Each row was made from one path, in order. Every step used is in the known rows, and no mark comes twice. Write each row's path.
In the rows, 100 means zero.
Known rows:
l a: [ 97, 156, 111, 106, 115,  97,  86,  99, 102,  96, 105,  98, 115,  69, 131,
 137, 101, 110, 100, 128]
a s h: [ 96, 100,  71, 108,  80, 103,  98,  97, 119,  84,  62,  79, 127, 110,  54,
 114,  76, 118,  63,  85]
f b l h c: [124,  95, 115, 135,  97, 140,  83,  62,  68, 105,  88, 140, 109,  82, 146,
 106, 100,  69,  95,  38]
c f: [106,  90, 104, 103, 120, 110, 102,  62, 127, 109,  88,  93,  66, 120,  95,
 123, 107,  95, 105, 111]
j l: [ 93,  86,  89,  98,  87, 116, 100,  94,  88, 113,  97, 102,  78,  95, 147,
 106,  90,  89, 104,  57]
s h l: [106,  41,  92, 112,  97, 136, 108, 102, 124,  88,  64,  98, 115, 118, 103,
 104, 108, 105,  63,  70]
h c f b l a s: [118,  93, 111, 121, 100,  98,  89,  39, 118, 111,  82, 175,  80,  98, 143,
 113, 104,  94,  89,  41]
l h: [ 99, 121,  90, 112,  76, 129,  99,  85,  80,  84, 106,  89, 135,  82,  95,
 122,  93, 132,  92, 119]
h l a s f: [ 90,  68,  95, 120,  98, 120,  82,  87, 132,  98,  80,  88, 110,  94, 127,
 118,  92, 117,  70,  71]
b f: [113, 107, 123, 122,  80, 112,  87,  93, 112, 105,  92,  95,  92,  98, 108,
  97,  72,  77,  97,  84]
s f: [102,  92,  94, 115, 113, 155,  97,  97, 147,  93,  91,  81, 111, 114, 116,
 111,  91,  98,  85, 102]
b l a s f c: [ 97, 150, 100, 135,  94, 120,  77,  92, 104,  97,  68, 108, 119,  88, 129,
 128,  65, 107,  82,  43]
c f b l: [121,  82, 116, 122, 129, 132,  89,  46, 108, 119,  77, 105,  60, 114, 121,
 122, 108,  59, 106,  71]
l a s h c: [ 97, 149,  92, 112,  95,  93,  87,  90, 120,  85,  79, 111, 135,  75, 109,
 140,  86, 129,  70, 101]
h c f b l: [122,  72, 116, 117, 102, 105,  97,  42, 115, 113,  87, 182,  71, 107, 145,
  99, 114,  86,  95,  37]
b l a s h c f: [108, 137, 106, 130,  91, 113,  81,  78, 108,  99,  58, 128, 109,  96, 122,
 134,  71, 108,  78,  54]
s a: [117, 136,  96,  99, 110, 114, 106, 149, 106,  86, 102,  92,  88,  94, 133,
 120, 114, 102,  94, 125]
h l a: [ 95,  67, 109, 113, 103, 110,  87,  92, 111, 102,  91, 102, 101,  87, 141,
 112, 108, 109,  84,  77]

Which path is each row?
[105, 115, 116, 130,  78, 103,  93,  87, 107, 103,  93, 114,  96,  90, 121,
  92,  79,  85,  96,  39]
b f c
[120,  90, 113, 127, 121, 142,  89,  40, 101, 113,  79, 101,  72, 107, 119,
 130, 106,  70, 104,  79]
c f b l h
[124,  92, 108, 122, 109, 131, 102,  65, 125,  93,  62, 154, 106, 107, 132,
 126, 110,  96,  70,  59]
s h c f b l a
[ 95,  65,  70, 112,  77, 108,  97,  94, 125,  87,  57,  80, 121, 114,  63,
 107,  80, 119,  55,  64]
a s h l
[102,  84,  90, 114,  75, 138,  99,  51,  82, 109,  99, 135,  88,  84, 164,
 121,  97, 102,  97,  45]
j l h c f b
[111, 110, 107, 130,  72, 132,  90,  66,  84,  99,  78, 144, 109, 100, 123,
 115,  79, 116,  90,  49]
b l h c f
[122, 109, 115, 135, 109, 128,  77,  70,  86, 104,  71, 136, 110,  80, 146,
 119,  96,  65,  83,  38]
f b l a s h c
[ 97, 151,  96, 121, 114, 120,  75,  83, 125,  92,  88,  80, 128,  73, 121,
 144,  84, 105,  80, 110]
l a s f b
[105,  97,  79, 133,  80, 141,  81,  65, 125,  91,  71, 101, 126, 101, 100,
 114,  69, 104,  66,  50]
a s f b l h c
[102, 101,  78, 132,  86, 148,  80,  73, 121,  91,  71,  76, 127, 102,  89,
 120,  65, 100,  69,  66]
a s f b l h
[ 85, 128,  85, 104,  87, 106,  87,  90,  91, 107,  90,  93,  95,  74, 148,
 133,  79, 104,  94,  70]
j l a s
[ 99, 146,  92, 113, 102,  96,  88,  77, 127,  89,  74, 108, 122,  82, 107,
 148,  90, 126,  72, 105]
l a s h c f
[105, 142,  97, 118, 110, 104,  84,  69, 123,  92,  75, 111, 120,  77, 116,
 148,  95, 111,  73,  98]
l a s h c f b
[ 96,  62,  99, 125, 104, 127,  79,  79, 126, 101,  80,  90, 109,  89, 138,
 118,  98, 102,  71,  63]
h l a s f b
[116, 119, 116, 132, 114, 126,  72,  74,  78, 109,  80, 111, 104,  77, 140,
 120,  92,  59,  95,  52]
f b l a s
[ 87, 126,  83, 109,  92, 125,  85,  88, 109, 105,  87,  86,  99,  79, 154,
 137,  74, 103,  89,  70]
j l a s f
[111,  85,  81, 121,  83, 110,  94,  65, 123,  93,  52, 123, 112, 114,  81,
 114,  80, 105,  60,  42]
a s h c f b l
